What can hang from each mark
nozu: fanib pofun rosut
menor: nozu
pofun: zuribud
zuribud: menor nozu
fanib: pofun rosut zuribud
rosut: pofun zuribud

Every row comes from one small tree of marks. The marks that hang from a mark follow it in brackets, in alphabetical order. Every link used is in the known rows. Which tree was each row made from?
Known rows
fanib{pofun{zuribud}}: [ 3.05  2.65 -1.27 -0.54  0.23 -2.80  0.19  2.64 -0.13  2.01 -0.98 -1.36
  0.78  1.37  1.06 -1.23 -1.36 -0.15 -4.10  2.18 -1.38 -1.47]
menor{nozu{pofun}}: [ 3.39  2.06 -1.65  0.31 -0.05 -0.72 -0.80 -1.07  0.87  0.88 -2.29  2.62
  1.34 -0.50  0.13 -0.03  1.89 -0.68 -1.25 -2.38 -1.75  0.19]
zuribud{nozu{fanib}}: [ 3.97  1.21 -1.38  0.43 -0.11  0.70 -0.76 -1.59 -0.39  2.73  2.29  0.67
  0.01  1.19 -1.26 -0.75  2.59 -1.34 -0.44 -0.88 -2.16  0.17]
menor{nozu{fanib{pofun{zuribud}} rosut}}: [ 4.10  3.40 -1.06 -0.02 -0.30 -1.51 -0.73 -0.43 -1.66  2.39 -2.99  1.74
  3.10  1.23  0.50 -1.59  1.08 -1.01 -4.63  1.62 -0.72 -1.67]
pofun{zuribud}: [ 2.95  3.45 -1.68  0.34  0.21 -2.83  0.12  1.18  0.55  1.57  1.72 -1.21
  0.28  1.28  0.36 -1.44 -0.33 -0.66 -2.84 -0.90 -0.87 -1.06]
zuribud{menor{nozu}}: [ 2.32  2.88 -0.84  0.05 -0.16 -0.94 -1.95 -0.97  1.08  0.48  1.67  2.00
  1.12 -0.57 -0.93 -0.92  1.09  0.05  0.34 -2.38 -2.85 -1.83]
fanib{pofun rosut zuribud{menor}}: [ 2.11  1.08 -0.69 -1.00  0.76 -0.02 -1.69  0.49 -1.18  1.69 -2.82  0.09
  1.30  0.93  1.20 -0.06 -3.34  1.75 -5.83  4.37 -2.09 -3.41]
rosut{pofun{zuribud}}: [ 3.87  5.48 -2.04 -0.22 -0.17 -2.73  0.19  1.09  0.99  1.46 -0.72 -1.50
  0.17  3.68 -0.25 -0.98 -1.53 -0.56 -2.72 -0.93 -1.71 -0.89]
rosut{pofun{zuribud{menor nozu}}}: [ 4.02  5.48 -1.94 -0.92 -0.21 -1.50  0.06  1.20  1.16  1.06  0.28 -0.98
  0.49  3.90 -1.99 -0.39 -0.99 -0.25 -1.84 -2.07 -4.17 -0.60]
nozu{fanib{zuribud{menor}} rosut{pofun}}: [ 4.22  4.99 -0.76 -0.72 -0.47 -1.64 -1.67 -2.33 -1.59  2.70 -2.76  1.13
  1.29  5.09 -0.18 -1.03  0.71 -0.75 -4.03  4.09 -1.33 -1.87]
menor{nozu{pofun rosut}}: [ 3.66  2.91 -1.58  0.02 -0.28 -0.59 -1.30 -1.94  0.40  0.67 -2.83  3.71
  1.93  0.23  0.20 -0.28  1.84 -1.00 -4.08 -0.55 -1.33  0.08]
nozu{fanib{pofun rosut}}: [ 3.87  1.22 -0.75  0.86  0.10  1.44 -0.85 -0.81 -2.22  3.42 -1.90  0.29
  0.96  0.65  0.30 -0.96 -0.16 -0.65 -3.20  2.90 -0.28 -2.33]
menor{nozu{fanib}}: [ 3.40  1.95 -1.18  0.97 -0.25 -0.69 -1.24 -1.83 -0.51  2.23 -0.30  1.83
  1.61 -0.14  0.08 -1.32  2.31 -1.06  0.02 -1.82 -0.62 -1.24]
fanib{rosut{zuribud{nozu}}}: [ 3.41  0.54 -1.30  0.56  0.58  2.00 -1.00 -1.30  1.17  1.25  1.13 -0.12
 -0.44  1.52 -1.13 -0.32 -1.92  0.09 -4.54 -0.84 -2.00 -1.34]
fanib{rosut{pofun{zuribud{nozu}}}}: [ 4.07  3.83 -2.35  0.30  0.24  1.11 -0.28  0.07  0.17  1.31 -0.69 -0.75
  0.72  2.41 -0.95 -0.29 -2.59 -0.07 -5.03 -1.46 -2.17 -1.31]
fanib{pofun rosut{zuribud{menor}}}: [ 3.04  1.04 -0.32 -0.32  0.44  0.99 -1.11  0.56  0.38  1.52 -1.89 -0.51
  0.33  1.51 -0.59 -0.38 -3.33  0.89 -4.90  2.49 -2.53 -3.13]
menor{nozu}: [ 2.79  2.02 -1.51  0.60 -0.09 -1.38 -1.54 -1.21  1.06  0.90  0.64  1.84
  1.13 -0.80  0.52 -1.19  0.91 -0.33 -1.28 -2.34 -1.02 -1.08]
rosut{zuribud{menor nozu{fanib pofun}}}: [ 4.18  1.41 -0.58 -0.59  0.07  0.85 -0.25 -0.83  1.01  1.98 -0.38  0.43
 -0.35  3.49 -3.11  0.39  2.00 -1.02 -0.11 -1.07 -4.48  0.08]
zuribud{menor nozu}: [ 2.88  2.12 -1.08 -0.58 -0.09  0.48 -1.48 -0.85  1.22  0.92  3.93  1.35
 -0.09  0.57 -2.17 -0.32  1.51 -0.21 -0.05 -1.95 -4.40 -0.50]
nozu{pofun rosut{zuribud}}: [ 4.12  2.84 -0.86 -0.41 -0.09 -0.80 -0.61 -1.60  1.20  1.17 -2.72  1.71
 -0.17  3.33 -0.48 -0.02  0.95 -1.36 -5.63  2.32 -1.45  0.39]

Which tree is each row?
[ 2.76  3.67 -0.68 -0.20 -0.37 -0.95 -2.31 -1.72  0.70  0.31  1.03  2.90
  1.54  0.02 -0.81 -1.09  1.13 -0.20 -1.97 -0.80 -2.55 -1.88]
zuribud{menor{nozu{rosut}}}
[ 3.59  1.72 -1.29  1.43  0.00  1.18 -1.39 -2.22 -1.07  2.18 -1.06  1.94
  1.98 -0.63 -0.08 -1.08  1.00 -0.74 -1.62 -1.83 -0.38 -1.88]
menor{nozu{fanib{rosut}}}
[ 1.89  2.06 -1.03 -0.77  0.30 -2.54 -1.98 -0.85  0.56  0.89 -0.07  1.17
  1.16  0.86  0.77 -0.65  0.01  0.90 -1.45  0.01 -2.15 -1.95]
fanib{zuribud{menor{nozu}}}
[ 3.94  4.02 -1.26 -0.31 -0.42 -1.71 -1.45 -1.63  1.67  0.71 -2.28  1.57
  1.35  3.01 -0.30 -1.13 -0.73 -0.41 -4.53 -0.33 -1.59 -1.25]
menor{nozu{rosut{pofun zuribud}}}
[ 3.93  0.90 -1.22 -0.46  0.28 -0.14 -0.04 -0.47  2.19  1.41 -0.20  0.07
 -0.96  2.95 -1.60  0.26  0.64 -0.73 -2.19 -1.02 -3.26  0.82]
rosut{zuribud{nozu{pofun}}}
[ 4.08  2.05 -1.39  0.71 -0.22  0.05 -0.54 -1.76 -0.66  2.19 -3.21  2.62
  1.81  0.15 -0.27 -0.22  3.26 -1.43  0.01 -1.83 -1.35  0.03]
menor{nozu{fanib pofun}}
[ 2.27  2.12 -1.22 -0.90  0.33 -2.08 -1.49 -0.83  0.39  0.87 -1.86  1.72
  1.27  0.95  0.47  0.08  0.57  0.63 -1.59  0.00 -2.60 -1.26]
fanib{zuribud{menor{nozu{pofun}}}}
[ 3.74  3.35 -1.18  0.05  0.11  1.20 -1.32 -1.01  1.46  0.65 -2.01  0.15
  0.58  2.84 -1.77 -0.26 -3.05  0.54 -3.32 -1.67 -2.94 -2.69]
fanib{rosut{pofun zuribud{menor{nozu}}}}
[ 2.88  1.06 -1.59 -0.79  0.81  2.11 -1.29 -1.24 -0.44  1.12 -1.48  1.51
  0.88  1.16 -0.77  1.18 -0.79  0.90 -4.47  0.28 -3.60 -0.94]
fanib{rosut zuribud{menor nozu{pofun}}}
[ 3.43  1.57 -0.89  0.44  0.43  1.86 -1.13 -1.19  1.01  0.68 -1.75  1.17
  0.67  0.95 -1.44  0.20 -1.40  0.18 -3.33 -1.49 -2.62 -1.95]
fanib{rosut{zuribud{menor{nozu{pofun}}}}}
[ 4.17  3.65 -1.85  0.97 -0.06  0.44 -0.57 -0.93 -1.10  2.14 -2.63  0.79
  2.48  1.24 -0.44 -0.97 -0.07 -0.74 -2.32 -2.37 -0.96 -1.88]
menor{nozu{fanib{rosut{pofun{zuribud}}}}}
[ 2.72  1.76 -0.79 -2.31  0.29 -1.69 -1.63  0.51 -0.54  1.58 -1.50  0.91
  1.33  2.47  0.49 -0.17 -0.98  1.08 -5.69  4.87 -3.67 -1.51]
fanib{pofun zuribud{menor nozu{rosut}}}
[ 2.41  1.68 -1.36 -0.30  0.71  0.83 -1.76 -1.34 -0.48  0.77 -2.91  1.98
  1.91  0.23  0.30  0.55 -1.31  1.12 -4.05 -0.09 -2.25 -2.24]
fanib{rosut zuribud{menor{nozu{pofun}}}}
[ 3.89  2.58 -1.16 -0.19 -0.16 -0.91 -1.01 -1.71  1.23  0.65 -3.36  2.86
  1.54  1.60 -0.30 -0.25  1.10 -0.87 -4.51 -0.41 -1.65 -0.06]
menor{nozu{pofun rosut{zuribud}}}
[ 4.15  3.70 -1.11 -1.26 -0.22 -0.54 -0.68 -0.14  2.82  0.88  0.07 -0.82
 -0.78  5.37 -3.07 -0.07 -1.32  0.00 -1.07 -1.54 -5.22 -0.72]
rosut{pofun zuribud{menor nozu}}
[ 1.99  1.51 -1.11 -0.01  0.76  0.24 -2.02 -1.39 -0.41  1.15 -0.02  0.60
  0.57  0.77  0.53 -0.26 -1.99  1.24 -4.24  1.35 -1.53 -3.00]
fanib{rosut zuribud{menor}}
[ 2.98  2.73 -1.09 -0.24  0.52  0.31 -0.38  2.01 -0.98  1.58 -1.48 -0.74
  1.59  0.56 -0.05 -0.58 -3.11  0.71 -5.58  1.79 -2.24 -3.02]
fanib{pofun{zuribud{menor}} rosut}
[ 3.12  3.51 -1.56 -0.56  0.16 -1.23 -0.04  1.35  0.71  1.06  3.01 -0.50
  0.69  1.52 -1.82 -0.66  0.46 -0.36 -1.77 -2.35 -3.89 -0.72]
pofun{zuribud{menor nozu}}
[ 4.30  1.47 -1.20  0.91  0.14  1.66 -0.41 -1.83 -0.58  2.11 -4.34  2.14
  1.90  0.83 -0.81  0.11  1.42 -1.10 -1.96 -1.87 -1.36 -0.82]
menor{nozu{fanib{rosut{zuribud}} pofun}}
[ 2.90  2.97 -1.05 -0.19 -0.17 -0.40 -1.37 -0.90  0.95  0.45 -0.57  2.71
  1.27 -0.39 -1.19  0.04  1.82 -0.34  0.28 -2.45 -3.43 -0.83]
zuribud{menor{nozu{pofun}}}
[ 3.19  0.99 -0.68 -0.32  0.17 -1.96 -0.72 -0.16 -1.90  3.62 -2.60 -0.27
  0.85  2.27  1.58 -1.04  0.54 -0.31 -2.48  4.52 -0.36 -1.77]
nozu{fanib{pofun zuribud}}
[ 2.17  1.11 -0.89 -1.01  0.73 -0.03 -1.83  0.41 -1.13  1.34 -3.87  0.94
  2.43  0.24  1.21  0.01 -3.19  2.02 -5.54  2.92 -2.35 -3.57]
fanib{pofun rosut zuribud{menor{nozu}}}
[ 3.08  2.81 -1.20 -0.28  0.49  0.33 -0.53  1.93 -0.95  1.27 -2.42 -0.05
  2.47 -0.04 -0.06 -0.53 -3.05  0.83 -5.45  0.66 -2.43 -3.17]
fanib{pofun{zuribud{menor{nozu}}} rosut}
[ 2.78  2.09 -0.43 -0.18  0.08 -1.47 -1.37 -0.63  2.27  0.69  0.83  0.45
  0.11  1.87 -1.41 -0.91 -0.29  0.05 -0.64 -1.74 -2.99 -1.86]
rosut{zuribud{menor{nozu}}}
[ 3.19  1.12 -1.13  0.93  0.47  0.56 -1.22 -2.17 -2.12  3.21 -1.10  0.20
  0.76  1.51  0.91 -0.83  0.02 -0.37 -3.16  2.00  0.35 -2.15]
nozu{fanib{rosut zuribud}}
[ 3.45  1.73 -1.72 -0.25  0.63  1.05  0.10  1.98 -0.94  1.90 -1.46 -0.85
  1.56  0.69  0.07 -0.37 -2.86  0.39 -6.65  1.30 -2.20 -1.93]
fanib{pofun{zuribud{nozu}} rosut}
[ 3.80  4.39 -1.59 -0.08 -0.59 -1.46 -1.75 -1.84  0.83  0.69 -1.69  2.45
  1.79  1.63  0.21 -1.17  0.00 -0.48 -4.21 -0.45 -1.23 -1.05]
menor{nozu{rosut{pofun}}}
